Each row comes from the steps of one path. Every step used is in the known rows, and no mark comes twice. Write the path behind each row, first mark first.
Known rows:
M V B: [-3.45 -0.08 -0.60 -1.25  1.16 -0.46  5.50  0.37 -0.55 -1.64 -3.66 -0.82
  2.55 -3.06  2.81 -1.84 -2.89 -4.79  4.49  3.39  6.30]
G V M A: [-2.35  3.91  1.13 -1.63 -0.32 -2.72  5.07  0.48  1.02  1.65 -2.73 -2.88
  1.21 -0.48  0.59 -1.02  0.12 -6.92  1.26  4.51  2.53]
M A: [-0.74  3.24  1.20 -5.09 -0.19  0.22  1.37  0.55 -0.05 -2.75 -0.89 -1.76
 -0.38 -0.83  1.11 -0.23 -0.44 -5.06 -2.12  4.48  4.20]
B L G: [-2.51  2.75 -3.94 -2.44  0.87 -1.11 -2.67  2.90 -0.09 -4.08 -2.21 -0.24
  0.22 -2.09 -0.24 -4.77  1.07 -2.68 -2.20  4.46  4.73]
Y L M V B A: [-0.52 -4.02 -4.14  1.56  1.72  1.71 -1.11 -0.11 -2.59 -1.10 -3.11  2.86
  2.57 -3.97  4.42  0.08 -0.91 -4.95  4.86  4.44  4.54]
L G V M A: [-2.18  5.54  0.17  0.68 -0.23 -0.98  1.00  0.02 -0.09 -1.61 -1.24 -4.06
  1.18 -0.62 -0.84 -4.04  3.42 -5.96 -0.68  4.44  1.52]
Y L M A G: [ 0.22 -1.42 -2.67 -3.24  1.01  3.51 -4.45 -0.52 -2.77 -3.46 -0.88  1.35
 -1.84 -0.67  3.58  0.91 -2.01 -4.09 -0.58  4.79  1.62]
L M A: [ 0.27  0.47 -0.95 -2.57  0.71  1.73  0.70  0.13 -0.60 -1.33 -0.70  0.15
 -1.31 -0.69  1.04 -1.65 -0.78 -5.26 -1.05  5.20  4.31]
L M V B A G: [-0.70 -4.22 -2.11 -0.43  1.21  1.12  3.53 -2.10 -1.33  0.29 -1.12  1.05
  1.52 -1.75  3.98 -2.47  0.29 -6.08  6.77  3.49  5.09]
B A G L M: [ 1.62 -3.33 -2.24 -1.43 -0.17 -0.85 -3.34  0.54 -2.03 -1.67 -3.03  2.32
  2.05 -0.94  2.24 -5.26  2.53 -5.25  2.09  5.23  4.50]
Y L G K: [-1.22 -0.88 -4.96  1.44 -0.20  0.70 -7.43  1.12 -1.35 -8.35 -2.83 -2.42
  1.50 -3.28  0.79 -1.49  1.65 -1.35 -3.42  4.64  3.91]
B A G K: [ 0.33 -3.40 -1.81 -3.23 -1.63 -2.15 -1.08 -1.12  0.80 -2.87 -1.03 -2.64
  1.88 -1.06  2.06 -1.87  4.19 -4.37  0.74  3.50  5.38]
V M: [-3.33  4.26 -1.54 -2.26 -0.53 -2.34  1.77  0.89 -0.65 -0.05 -4.75  0.22
  1.38 -2.79  1.53 -5.46 -1.59 -5.00  0.00  4.55  4.36]
V M A: [-2.47  4.72  0.55 -4.15 -1.34 -1.55  3.05 -0.22 -0.75  0.30 -2.79 -0.61
  0.05 -1.80  1.45 -2.83 -0.45 -6.48 -1.24  4.13  3.06]
Y L M V: [-1.24 -4.52 -4.26  0.21  2.00  1.99 -2.10  1.55 -2.45 -2.00 -2.71  2.35
  1.25 -3.12  4.06 -0.29 -2.53 -2.68  1.39  5.01  3.51]
A G L M V: [-0.22 -6.13 -2.18 -0.72  1.02  0.28 -0.12  1.40 -2.77 -2.33 -3.10  2.05
  1.47 -0.86  3.04 -5.01 -1.51 -3.98  2.63  4.83  4.17]
B L G V M: [-3.41  3.58 -3.38  0.07  0.64 -3.41  0.03  2.71  0.68 -0.67 -3.28 -1.32
  1.45 -1.73 -0.51 -4.78  1.75 -4.44  0.32  4.54  3.04]
Y L: [-2.02  1.55 -3.21 -2.26  1.03  0.58 -5.02  2.23 -1.68 -4.49 -4.46  0.70
  1.17 -3.08  2.74 -0.28 -3.16 -2.48 -1.34  5.16  3.89]
B L G K: [-1.71 -1.52 -5.12 -1.03 -0.23 -2.32 -2.46  2.51  1.08 -5.34 -2.03 -2.25
  0.53 -2.47 -0.72 -3.16  2.64 -2.07 -2.86  4.27  5.91]
A G L: [-0.95 -1.03 -1.03 -3.33  0.11 -1.00 -2.07  2.15 -1.93 -4.48 -4.39  0.95
  1.45 -0.72  1.95 -4.90 -1.78 -3.69  0.31  4.94  4.37]

Write each row's path:
[-1.22 -3.25 -0.38 -1.07  0.15 -1.68  2.19 -0.06 -2.20 -1.34 -3.51  0.95
  3.98 -2.31  3.53 -2.95  0.38 -6.04  6.02  3.39  5.40]
M V B A G L
[ 0.21 -3.16 -2.65 -1.35  0.67  0.21 -2.56  1.45 -2.40 -3.44 -4.25  2.02
  0.48 -0.75  1.85 -5.47 -1.78 -4.06  0.85  5.48  4.36]
A G L M
[-1.93 -0.85 -0.42 -1.23  0.54 -1.51  4.73 -0.40 -0.41 -0.25 -2.93 -0.47
  3.79 -3.22  3.12 -1.46  0.48 -6.05  5.49  3.27  6.45]
M V B A
[-2.45  5.36 -1.28  2.76  1.62 -0.08  0.39  0.44  0.35 -4.75 -3.57 -4.27
  2.36 -1.64 -0.74 -3.90  1.04 -4.85  2.60  4.39  4.66]
L G V B
[-0.74 -4.65 -2.77  2.65  1.51 -0.20  1.36  2.20 -2.34 -2.11 -5.59  2.79
  2.96 -3.26  1.99 -4.60 -2.89 -4.97  4.25  5.40  6.48]
G L M V B
[-0.77  1.52  2.24 -4.99  0.26 -0.18  2.58 -0.56  0.61 -1.67  0.37 -3.83
 -0.54  1.76  1.68  0.93  0.31 -5.72  1.11  3.89  2.05]
M A G V
[ 0.38 -1.19 -0.25 -2.44  1.08  1.55  2.31 -0.90  0.00 -0.53  0.61 -1.76
 -1.45  1.54  1.61 -0.06 -0.04 -5.93  1.79  4.68  2.45]
L M A G V
[-0.91 -3.79 -4.20 -2.35  0.36 -0.28  1.19 -1.21  0.32 -2.45 -1.90 -0.46
 -1.77 -1.08  1.78  0.98 -1.58 -5.85  3.12  3.50  5.76]
V B L M A G K
[-2.46  3.68 -3.21  2.83  1.93  1.34 -4.65  1.12 -1.48 -6.39 -4.51 -2.13
  2.32 -2.68  1.05 -0.86 -0.87 -3.75  1.76  4.64  2.98]
Y L G V B
[-2.89  4.97 -1.46  2.30  0.26 -1.78  0.51  0.91  0.06 -1.80 -3.27 -3.51
  2.30 -1.53 -0.55 -5.99  2.52 -4.80  0.30  4.73  2.64]
L G V M
[-1.51  1.69  0.52 -3.91 -1.58 -2.05  0.37  0.17 -2.48 -0.82 -3.62  0.45
  0.28 -0.73  1.91 -4.05 -0.69 -6.59 -0.31  4.23  2.03]
V M A G L
[ 0.79 -5.12 -3.92 -1.82 -0.01  2.52 -4.68 -0.93 -1.85 -4.51 -0.69 -0.55
 -1.45 -1.03  3.20  2.21 -0.63 -3.67 -1.09  4.56  2.41]
Y L M A G K
[-3.72 -0.37 -2.73 -0.90  1.57 -1.05  2.58  1.16 -0.67 -2.61 -2.79 -0.47
  2.05 -3.32  1.67 -2.90 -0.64 -4.20  3.15  3.13  5.59]
M V B L G
[-2.39  3.58  0.74 -5.48 -1.41 -1.00  2.77 -1.58 -1.45  0.02 -1.62 -0.84
 -0.74 -0.35  2.48 -3.06 -0.61 -6.49 -0.20  3.49  1.84]
V M A G
[-1.48  0.68 -2.05 -0.43  2.01 -1.15  4.22  1.09  1.64  0.27 -2.87 -0.86
 -0.09 -0.79  0.62  1.36 -1.98 -6.80  4.97  4.62  5.03]
G V B L M A
[-1.40  0.89 -3.24 -2.56  1.42  0.18  1.65  0.39 -0.17 -0.77 -2.68  1.64
 -1.16 -2.17  1.20 -0.58 -3.33 -6.24  2.75  4.42  5.99]
V B L M A
[-0.72 -1.28 -1.82 -1.96 -0.91 -1.56  0.60 -2.32  0.54 -3.40 -2.95 -2.40
  2.06 -2.03  2.22 -1.51  1.54 -5.91  4.16  3.07  6.65]
V B A G K
[-1.31 -3.30 -2.22 -3.30 -0.89 -0.99  0.19 -0.36  0.75 -4.85 -1.82 -3.34
  0.47 -0.72  2.01 -1.65  0.17 -3.01 -0.33  3.58  5.16]
A G K
[-0.45  0.56 -1.13 -1.59 -0.14 -1.58 -0.95 -0.33 -1.68 -2.80 -5.32  0.96
  2.89 -1.99  2.17 -4.01  0.11 -6.47  4.56  4.09  5.98]
V B A G L
[-0.74 -1.18 -4.93 -0.28  1.78  2.31 -4.65  1.74 -2.08 -3.34 -3.65  2.42
  0.18 -2.97  2.86 -1.09 -3.24 -2.93 -0.50  5.76  3.95]
Y L M
[ 1.30 -6.50 -1.59 -0.91  0.06 -0.91 -0.67  0.50 -2.33 -0.24 -1.73  2.24
  2.97 -1.10  3.39 -4.63  2.95 -5.33  3.54  4.62  4.21]
B A G L M V
[-1.24  1.51 -0.27 -2.07 -0.65 -3.28  1.79 -0.89  0.35  1.82 -2.19 -1.62
  2.50 -0.37  2.40 -3.32  3.18 -6.93  3.99  3.89  2.68]
B A G V M
[ 0.10 -5.54 -4.05 -4.23 -0.11 -0.84 -0.03  0.27  0.65 -1.79  0.35 -0.30
 -2.45 -0.19  1.54  0.26  0.43 -4.33 -0.59  4.13  4.49]
B L M A G K
[ 0.58 -1.51 -2.46  0.19  0.48 -0.30 -1.39 -0.71 -2.16 -1.99 -4.98  2.19
  2.26 -1.92  2.21 -4.85 -0.05 -6.68  5.12  4.66  5.77]
V B A G L M
